What can hang from each mark:
Q24: Q701
Q703: Q841
Q179: Q703
Q957: Q609
Q660: Q701
Q701: Q24 Q609 Q660 Q841
Q841: Q701 Q703
Q609: Q701 Q957

In the rows, zero is written as 100.
Known rows, with every way that one mark hangs from another:
Q660{Q701}: 98 94 110 113 72 107 125 88 88 86 114 107 89 117 83 101 97 100 72 84 75
 104 87
Q957{Q609{Q701{Q24 Q841{Q703}}}}: 102 91 116 112 57 100 137 98 116 79 107 94 64 131 69 110 93 97 76 102 86
 118 91
Q609{Q701}: 101 83 102 111 73 98 122 91 93 96 109 102 87 124 77 97 98 107 69 75 73
 110 83
Q179{Q703{Q841{Q701{Q660}}}}: 79 93 99 103 67 83 132 106 105 86 114 100 91 109 59 104 137 69 97 116
 101 110 84
Q841{Q703}: 102 74 114 99 66 99 131 77 99 89 106 91 84 137 66 99 100 89 79 95 90 106
 99
Q609{Q701{Q24 Q660} Q957}: 111 82 75 138 49 115 145 117 93 76 120 114 65 130 75 109 111 99 71 100
 73 110 71
Q179{Q703{Q841{Q701}}}: 73 86 108 100 69 84 127 102 113 93 110 97 100 117 65 100 117 73 83 111
 101 110 86
Q660{Q701{Q24}}: 89 86 103 115 67 112 136 94 99 80 112 115 88 117 82 96 84 106 70 98 78
 92 74
Q609{Q701{Q841} Q957}: 112 100 105 125 67 105 129 114 89 88 120 95 79 125 84 109 108 93 69 84
 78 136 86
Q841{Q701{Q24 Q609}}: 93 73 115 111 61 88 140 108 99 71 97 105 99 117 67 109 89 102 92 106 96
 103 66
Q701{Q609}: 103 80 124 100 87 93 125 102 89 81 116 99 102 110 78 108 104 81 84 96 91
 113 83
Q179{Q703}: 98 87 105 99 69 91 121 99 117 90 107 94 92 111 68 89 106 71 71 101 101
 97 100
Q957{Q609{Q701}}: 108 86 107 123 62 103 125 102 104 91 105 97 74 128 83 114 95 99 60 82 78
 116 91
Q703{Q841{Q701{Q24 Q609 Q660}}}: 77 81 111 108 74 90 148 114 88 71 122 115 99 108 61 119 124 84 110 123
 90 115 56
Q841{Q701 Q703}: 94 75 114 108 50 89 135 80 98 86 91 86 85 142 61 105 97 106 90 96 96 108
 95
Q660{Q701{Q24 Q609{Q957} Q841}}: 99 106 119 118 69 108 140 115 89 61 129 109 89 110 86 114 101 85 84 109
 88 123 76
Q609{Q957}: 112 74 100 133 58 116 133 112 93 89 112 98 85 132 86 110 101 79 61 97 83
 121 83
Q609{Q701{Q24 Q841} Q957}: 106 92 98 130 60 107 139 117 100 82 118 104 76 126 80 105 96 96 67 100
 76 125 71
Q24{Q701{Q609 Q841{Q703}}}: 108 101 119 75 102 98 118 84 92 85 124 85 99 109 87 105 113 58 90 99 93
 125 96
Q609{Q701{Q24 Q660 Q841}}: 101 101 105 109 76 92 137 109 93 77 120 111 78 100 67 104 117 99 96 101
 76 113 72
Q179{Q703{Q841{Q701{Q609 Q660}}}}: 76 96 110 95 74 78 130 109 100 77 123 101 95 106 60 111 141 66 106 117
 109 114 87
Q701{Q24 Q841}: 95 84 122 106 83 96 139 109 108 79 110 105 95 100 72 97 93 83 87 114 82
 111 69
Q841{Q701{Q609{Q957}} Q703}: 101 79 115 116 44 96 138 94 89 71 102 84 81 150 67 120 106 94 89 103 106
 125 96

Rows:
114 106 102 122 58 103 136 103 85 77 128 92 59 132 70 118 132 90 89 96
 86 135 101 => Q609{Q701{Q660 Q841{Q703}} Q957}
95 78 99 122 53 93 147 110 96 73 95 110 85 110 61 109 109 102 101 113 86
 99 65 => Q841{Q701{Q24 Q660}}
109 101 121 117 70 96 123 107 100 87 112 93 75 115 81 117 101 93 71 86
 78 129 91 => Q957{Q609{Q701{Q841}}}
102 80 99 129 44 100 151 126 90 61 108 109 79 119 67 126 116 91 99 118
 95 113 68 => Q841{Q701{Q24 Q609{Q957} Q660}}
99 100 106 102 68 92 140 93 97 74 119 103 67 116 59 102 118 100 101 105
 83 111 85 => Q609{Q701{Q24 Q660 Q841{Q703}}}
94 79 124 98 59 83 134 83 92 75 99 87 92 138 60 113 103 100 98 98 105
 113 97 => Q841{Q701{Q609} Q703}
89 102 121 101 69 102 140 82 102 72 116 103 80 119 70 96 92 99 90 105 85
 105 88 => Q660{Q701{Q24 Q841{Q703}}}
108 88 107 126 52 96 141 122 77 66 114 101 84 119 71 129 129 86 99 105
 98 126 82 => Q841{Q701{Q609{Q957} Q660}}
72 70 105 113 69 96 142 105 100 87 108 111 100 123 68 105 100 94 87 115
 79 113 55 => Q703{Q841{Q701{Q24}}}
94 84 123 97 74 94 141 92 111 77 110 97 86 121 63 95 95 86 94 116 90 108
 83 => Q701{Q24 Q841{Q703}}
89 68 108 110 44 93 148 85 111 79 89 97 84 141 55 98 85 109 90 109 96 96
 83 => Q841{Q701{Q24} Q703}
116 85 90 109 84 121 121 107 89 88 126 97 98 118 104 111 105 58 63 94 84
 124 83 => Q24{Q701{Q609{Q957}}}
94 76 99 111 42 91 153 90 103 70 94 100 73 132 50 106 109 103 106 117 96
 97 83 => Q841{Q701{Q24 Q660} Q703}
84 81 114 119 70 97 139 113 83 81 122 101 100 129 77 125 117 80 88 109
 91 136 69 => Q703{Q841{Q701{Q609{Q957}}}}
99 89 116 108 67 82 135 108 75 69 108 103 92 106 66 120 126 91 108 101
 95 114 79 => Q841{Q701{Q609 Q660}}
93 101 119 111 77 103 137 100 97 75 116 110 89 104 79 98 92 97 85 103 78
 108 74 => Q660{Q701{Q24 Q841}}
107 84 93 127 53 106 141 111 106 78 111 109 61 118 73 115 105 99 73 100
 77 108 79 => Q957{Q609{Q701{Q24 Q660}}}
81 88 118 106 81 86 137 109 75 78 126 107 98 108 67 125 136 81 109 112
 90 127 68 => Q703{Q841{Q701{Q609 Q660}}}
96 92 112 107 79 95 131 104 104 85 113 105 88 111 71 95 93 104 79 94 76
 112 70 => Q609{Q701{Q24 Q841}}
93 80 111 101 49 88 151 93 97 60 104 103 80 126 50 114 114 98 114 117
 104 101 84 => Q841{Q701{Q24 Q609 Q660} Q703}
117 100 109 102 95 114 122 115 86 82 129 91 99 104 103 113 112 53 75 100
 87 139 84 => Q24{Q701{Q609{Q957} Q841}}
111 103 104 86 92 102 126 89 90 88 122 90 83 104 82 103 132 60 96 104 84
 122 96 => Q24{Q701{Q660 Q841{Q703}}}
108 106 134 95 95 85 129 115 76 64 132 101 93 85 72 120 140 67 117 107
 97 130 85 => Q701{Q609 Q660 Q841}
69 82 99 102 63 86 137 106 123 88 106 103 97 118 60 95 106 78 82 120 100
 101 73 => Q179{Q703{Q841{Q701{Q24}}}}
114 92 95 90 95 107 119 101 79 82 126 104 96 94 93 111 129 61 89 97 84
 113 84 => Q24{Q701{Q609 Q660}}
112 109 115 78 100 98 124 92 82 77 131 93 88 100 82 111 139 54 106 106
 94 125 97 => Q24{Q701{Q609 Q660 Q841{Q703}}}
106 99 107 119 63 96 138 118 104 72 116 107 63 105 72 119 113 91 85 105
 81 121 81 => Q957{Q609{Q701{Q24 Q660 Q841}}}
111 98 107 118 58 102 131 97 94 86 121 88 70 142 75 110 109 95 74 88 85
 133 98 => Q609{Q701{Q841{Q703}} Q957}
105 71 104 123 63 114 145 120 101 68 119 108 92 125 79 111 92 79 72 111
 91 113 71 => Q701{Q24 Q609{Q957}}
100 93 116 119 65 99 134 112 113 81 110 100 73 116 79 111 91 97 71 99 80
 120 79 => Q957{Q609{Q701{Q24 Q841}}}
